Each row comes from the steps of one path. Every step used is in the known rows, and no mark comes twice. Write the path behind each row, first mark first.
Known rows
godir/bimolaz: [ -1  -7 -19  21  -6 -13 -10   2  14  -5  -1   4   0  -1  -6  -3  15   4]
fodo/pura/samip/gotus: [  5   2 -26   1  -7   6  -3 -10  21  -6  -6  -6   4  -4  -7   5 -32 -14]
bezur/samip: [ -1 -11 -18  21  -9  -8  -1  -8  17 -10 -10   2  -4  18  -7   8  -3   6]
pura/samip/bezur: [-11  16 -24   2  -5  -2  10  -9  15  -8  -8   5 -17  10  -2  -4 -10 -12]
godir/fodo/pura/samip: [  2  10 -17   3  -3  -8   7  -5  16   0 -15   1   9 -12 -12   4 -13  -4]
pura/samip/gotus/duza: [ -6  17 -24  -2  -1   0  -8 -15  23  -5   1  -2  -6   8  -2   8 -31 -15]
fodo/godir/bimolaz: [  5 -11  -1  21 -10  -9 -16   4   7  -3   1   4   6 -12  -9  -5  14   0]
fodo/godir: [  2 -12  -3  10 -15  -6 -13  -4   6  -4  -2   3  10  -1  -7  -4   1  -2]
pura/samip/gotus/duza/fodo/godir: [ 11  15   1  -9  -3   1  -9 -18  13  -2   4  -3 -10 -13  -4   6 -28 -18]
bimolaz/godir/fodo/pura: [  0  -6  -1   3   1 -15   0   6   8   2  -7   9  27 -10 -10  -2   9  10]
pura/fodo/duza: [  1   4   0  -5  -4 -15  -4 -13  15  -4 -11   1   1  -7  -4   0 -18 -13]
fodo/pura/samip: [  3  -2 -24   6  -6   0  -3  -6  16  -6 -11  -2   6  -8  -7   4 -17 -13]
gotus/duza/fodo: [  7   5  -9  -3  -3 -16   0  -9  12  -2   4   0  -3  -2  -1   0  -2   0]
bimolaz/godir: [-10 -14 -13   9  -3 -11 -16   1   7  -5  -3  12   9   8  -1  -3  12   5]
samip/gotus/fodo/godir/bimolaz: [ 13  10   3  11  -5 -10  -1   7  11  -4   7  -1   4  -4 -12  -3  -1   1]
gotus/duza/fodo/godir/bimolaz: [ 16   3  11   7  -1 -15 -12  -1   6   1   8   1   2 -24  -8  -2  14  -2]
duza/fodo/godir/bimolaz: [ 17 -10   5  14  -7 -12 -14   0   4  -2   1   2  -3 -22  -8  -5  18   2]
gotus/fodo/duza: [  6  12   0  -3  -6 -19  11  -7  16  -4  -4   1   7   3  -8  -6  -4  -8]

Write each row's path
[ -2   9   3   0  -7 -20   7 -11  17   2 -10   5   8  -6 -10  -6   0  -2]
godir/fodo/duza
[ 24   3  -2   1   1  -3  11 -11  23  -5   1 -10   3  -6  -9  13 -26  -1]
bezur/samip/gotus/duza/fodo/pura
[ 14  10 -13  -7   2  -5   3 -11  15  -1  -3  -5   1 -20  -5   6 -19 -15]
gotus/duza/fodo/pura/samip
[ -6  20  -5  -5   7  -7  16   3  10   0 -11  11   7  -9  -9  -3  -2  -4]
bimolaz/godir/fodo/pura/samip/bezur
[ 12  14   2   4  -3 -10  16 -13  25  -8  -6  -4  -3  15 -12   6 -24  -5]
bezur/samip/gotus/fodo/duza
[ 15   8 -13  -3  -7  -7  15   2  18  -5   2  -8  16   3  -9   0 -21   0]
samip/gotus/fodo/pura
[ 16   3 -19  -6  -4   4   1 -13  18  -5  -6  -7  -7 -15  -5   5 -28 -12]
duza/fodo/pura/samip/gotus
[ 22   5  14  15   1  -6  -6  -7  16  -3   6  -3  -8 -13 -11  11  -7   1]
bezur/samip/gotus/duza/fodo/godir/bimolaz
[  6  29 -15  -6   0  -5  31   2  14  -7  -7  -2  -2   1  -8  -3 -17 -12]
gotus/fodo/pura/samip/bezur
[  3  -6   2   2 -10  -9 -12  -3   4  -5  -7   2   4  -6  -5   2 -12  -5]
pura/fodo/godir
[ -2  21  -3  -8  11  -5  -1  -4  18   3  -2   5  18 -11  -9   9 -23  -8]
bimolaz/godir/fodo/pura/samip/gotus/duza
[ -3   4  -9   3   5  -9  -3   0  10   1 -13  10  16 -13 -10   4  -3  -2]
bimolaz/godir/fodo/pura/samip
[ 10  14 -19   1  -2  -7  12   0  14  -6  -9  -3   7  -2  -9   3 -18 -11]
gotus/fodo/pura/samip
[ 10  20  -4  10  -1  -4  -5   1  13  -5   1   0  -6  -7 -12   3 -13 -11]
pura/samip/gotus/fodo/godir/bimolaz
[  8   9 -10  -8  -3 -10   0 -13  18  -3   8  -4  -5   1  -1   1 -16  -1]
samip/gotus/duza/fodo
[  5  14 -20  -5   0   4  -1 -11  24  -4   1  -8   9  -6  -6   9 -37 -18]
fodo/pura/samip/gotus/duza
[ 11   4   4  16  -5 -17  -2  10   6  -3   2   3   7  -7 -12  -5  14   3]
gotus/fodo/godir/bimolaz
